Each row was made from one walk, in order. Every step used is in the known rows, and no mark comes twice. Write each row's walk.
Known rows:
n-g-d: [  0   3  -4  10  -9  -1  -2  -1   1  15  -1   4  -1  10 -11  -7   5   7
   6   3   2   0   6 -11  -2]
g-d: [  1   4   2   9  -6  -1   3 -15   5   6   7   3  -1   7  -7   1  -7  16
  11  10  -2  -5   5 -10  -2]
e-d-n-g: [-11  14 -10   7  25  14  -4   3  -4   8  -6  14 -14  10  -9  -5   7 -12
   0   6  19  14   5  13  11]
w-d-n: [ -9   3  11 -12   1  19 -11   6 -12  12   2  22   2 -13 -11   3 -12   7
  -2   3  16   4  14   0  12]
m-d-s: [  2   3  -9 -18  -2   5   6  -4  -4   5  -2   2   5  -6   9  -2  -5  -9
  14   1 -24   0   9   2   0]
e-w-m-d: [ 15 -16  -6 -19  21 -15  16   6   1 -15 -12  -7  28  -8  13  -7  -3 -19
  -1 -12  -6   9  10   6  -6]
g-d-e-w-s: [-12  11  18   9  -9 -11  -9 -11   1   2  14 -21 -14  14 -10   9   1  26
 -12   4   0  10 -11 -21  -4]
k-u: [  6   1   3  14 -14 -10   2 -13  -7   2 -10  18  15  16   8 -13  13   4
  20  10  -1 -14   2  14  -4]
e-w-m-d-n-g: [ 11 -18  -6 -29  26 -11   5  18  -1  -3 -16   2  24  -8   3 -13   6 -27
 -13  -4  12  13   9   4  -4]
m-d: [  1  -3 -11 -11   0   9  14   2 -11  10  -4   3  12  -2   9  -7  -4  -2
  25  -1 -17   6  14   6  -7]
s-w-m-d-n-g: [  6 -11 -10 -24  13  -2   8  27  -6   2 -14  -1  18  -3   9  -4   2 -25
  -4  -4  11   9   4   8 -10]
m-d-n-g: [ -2  -4 -11 -23   9  14   1  14 -12  24 -10  13   8  -2  -2 -15   4 -13
  11   9   5  12  13   2  -5]
g-d-e: [ -7  11  19   9 -13   0 -10 -18  -1   6  13  -1 -16   8  -9   4   0  23
  -1  13 -17 -13  -2 -16   4]
k-d: [ -4  -3   4  15  -7   9  -2 -13   1  -4   5   5   2 -11  -3   7  -1  17
   6   4   5  -9   9   3  -1]
g-d-m: [  2  -3   3  -7  -7   1  -1  -1  13   1   7 -13  -4  -5   0  -1  -6  14
   5  16  -3 -10 -13 -10   0]
n-g-d-m: [  0  -3  -4  -4 -10   0  -6  11   9  10   1 -11  -4  -1  -4  -8   6   5
   2   9   0  -6 -11 -10   0]
s-w-d-e: [-13  11   8  10 -13   7  -2   3 -17  -3  14  -4 -16  -1  -3  20  -8  10
 -12 -15  -7   8  -2  -5   4]
e-w-m: [ 13 -16   0  -5  17 -16  11   1   1 -17 -11  -6  22  -2   8  -4  -6 -13
  -8  -9   0   4   5   4  -2]
n-g: [ -1  -1  -9   8  -6   4   1   8 -12  19  -9   6   2   7  -2 -12   3  -2
  11  -4  -5   4   8   1  -3]
n-g-d-s-w-m: [  7   1  -3  -3  -7 -15  -6   6  12  -6  -2  -7   3   3  -2   5   3 -12
 -13  -4   1  -8  -3 -10   1]
e-w-d-n: [ -4  -5   1  -8  18   3   2   0  -3  -1   3   9   4  -8 -15   4 -11  -3
 -20  -7  26  23   9  -5   6]
w-m: [  8  -7  13 -10   2  -2  -1   8  -7  -6 -14   6  20  -7  14  -5  -8  -3
  11   0 -12 -17   9   9   2]
s-w-m: [  7  -9  -1   0   4  -8  12  10  -3 -12  -8  -8  14   1  14   6  -9  -9
   1  -9   0   0   0   7  -7]
d-w: [  7  -5 -17   8  -2   6   5  -2   3   1  -2  -2 -14   7  -4  -3   0   6
   0  -3  -3   1  -8  -7  -4]
u-k-d-e-w: [  5   1  22  31  -9 -17  -3 -18  11  -8   9   3  -9   9  -1  -4  16   4
 -10   3   6 -16 -18  11  -1]
m-d-w: [  8  -5 -25  -9   2   7  13   4   0   4  -2  -2  -3   0   4  -7   4  -2
  11  -5 -12   7   0  -3  -8]
u-k-d: [  9  -2  14  30 -13  -7   1 -13  10   3   3  13   4   3   4  -8  10   5
  14   7  11 -24  -8  19  -3]
u-k-d-e: [  1   6  29  28 -21  -6 -12 -14   4   2   8  12 -11   5   2  -5  15  11
   3  10  -2 -30 -14  14   1]
s-w-m-d: [  8  -9  -9 -13   6  -6  18  14  -4 -10  -8  -8  21  -4  19   4  -5 -14
   9 -12  -8   4   4  10 -11]

Which walk is each row?
[ -7  18 -19  19  17   1  10 -11   7 -19   8  -7 -20  13   5  16  -5 -14
  -4  -9  -1  15  -6  11   8]
e-d-s-w
[-10   3   6 -12  -1  19 -15  16 -13  19  -3  22  -1 -12 -15  -2  -3  -1
  -5  -2  20   7  14  -2  12]
w-d-n-g
[-14   6  15   7  -6  -5  -6   0 -15   3   6 -21 -13  13  -2   4   1  15
  -8  -6  -5  17 -10  -7  -5]
d-e-w-s
[ -4  -5  -1  -7   7  12  -7   9 -11  23 -11  15  -2   5 -11 -11   1  -7
   0  12  15   6   8   0   0]
d-n-g
[ -9  -1  11  16  -2  -3  -8 -19   1 -16  12  -6 -11  -5  -8  12   6  16
 -22   0  -2  -2  -2  -6   2]
k-d-e-w
[ -6   9 -11   4  15  11   5   4   6 -13   3 -12 -14  -1  12   1  -1  -5
  10   2  -5   4 -12  17   9]
e-d-m
[ -5   0  -5  13  -6   1   0 -15  10 -18  11  -7  -7  -7  -2  19  -3   5
 -12  -2   6  -3  -4  -2  -3]
k-d-s-w
[  0   7  -4   3 -11  -5  -9  -7   8  11   2   2  -6   5 -11  -3   4   0
  -2   4  -4  -6   3 -14   3]
n-g-d-s
[ -2  -3  -5 -24  11  15   6   3  -9  16  -7  12   9  -4   1  -9  -4  -5
  14  12   2   9  13   4  -4]
m-d-n
[ -8  11  10   9 -16  -1 -15  -4  -4  15   6   1 -16  11 -11  -4  11  12
  -5   7 -12  -7   0 -16   4]
n-g-d-e
[ 14  -4   1  30 -12  -7   0 -10  20  -3   2   8 -10   7  -1  -8  16   6
   2   4  16 -23 -20  11  -5]
u-k-d-w
[ 10  -5   5 -31   2  -3  -2   7  -1  -9 -12   3  24 -18  19  -4  -2 -17
   8  -1 -26 -17  12   9   4]
w-m-d-s
[ -3   5  12  10   0 -13  -3 -21   5  -5  14 -11 -14  12 -12   6   0  16
 -17   6  -8   2  -7 -21   1]
g-d-e-w
[ -5  -3  -9  -4  -6   8   6  17  -4  -8   9 -14  -4 -13   6  15 -12   1
  -6 -13   7  11 -12   1   0]
s-w-d-m
[  7 -10   5 -36  12   6  -7  25  -9   8 -21  13  26 -14   9 -16   5 -20
   6   6   0  -7  15  10   1]
w-m-d-n-g
[ -1   0 -17 -10  -5  10   5  16  -6  13  -3 -14  -2   2   6  -4   6   9
  18  -8  -2  15  -7  -3 -14]
m-d-w-s
[ -5  -1   5 -14  -9  15  -7  15  -5  -1   5  -3   0 -24   4   4 -11   9
   4  -4  -4  -4  -3   3  10]
w-d-m
[ -4   5 -10  10 -15   0 -11  12   6  17   0 -14 -15  13 -15  -5  13  16
  -1  -4  15   7 -13 -17  -7]
n-g-d-w-s
[  9   2  16  23 -16  -9  -6 -17  17  -3   4  13  -1   0   4  -5   8  -1
   5   9   5 -28 -11  15   2]
u-k-d-s
[  0   1 -13   6  -2  -4   9  -7   1  -5   4  -8  -8   9   3  11 -12  -8
  -4  -5  -6   6  -4  -3  -4]
d-s-w
[ -8  20 -11  12  15   6  -1 -15   6 -12   4   3 -16   7   3   7  -4  -9
   4  -2 -10   3   2  12  16]
e-d-s
[ -2  -1   9  -6   5   6  -5 -12   6  11   4  11  -3   5 -15   0  -9  13
   0  24  16  -1   3 -12   2]
g-d-n
[  1  -5   5   1  -4  -4  -6  -6  12 -27   5  -7   6 -16   6  19  -3  -2
 -16  -4   4 -16  -2   3   1]
k-d-s-w-m
[  0   0  -4  -1   6  -5   2  -7   3 -12   7   0   0 -10  -7   9 -10  -7
 -18 -18   2  16   6  -6  10]
e-w-d-s
[-12  10  11  10 -13 -10 -13   4  -3  13   8 -18 -13  15 -14   0  13  15
 -13  -4   5  14 -10 -20  -4]
n-g-d-e-w-s
[  3   0  19 -25  -3   1  -6   9 -14  -4  -9   1  14 -13  19  -5   3  -5
   7   1 -34 -19   9   6   3]
w-m-d-e
[  0  -2  -5   5   8  -3   9  -4  -4  -7   5   1   6  -6  -7   5  -9   0
  -9 -19   9  21   8  -4   5]
e-w-d
[  7   0 -12  11  -4  -1   1 -12  16  -1   7  -3 -16  10 -13   1   0  17
  -4   5   4  -4  -9 -19  -2]
g-d-w
[  7 -11  -4 -25  15  -1  13  16  -5  -6 -10  -2  19  -6  12   2  -7 -17
  -1   0   8   6   4   9 -10]
s-w-m-d-n
[ -2  13 -10   7  20  -5   5  -2  10 -29   1  -7  -6   4  12  15  -4 -21
  -8 -11  -4   2  -5  16  11]
e-d-s-w-m
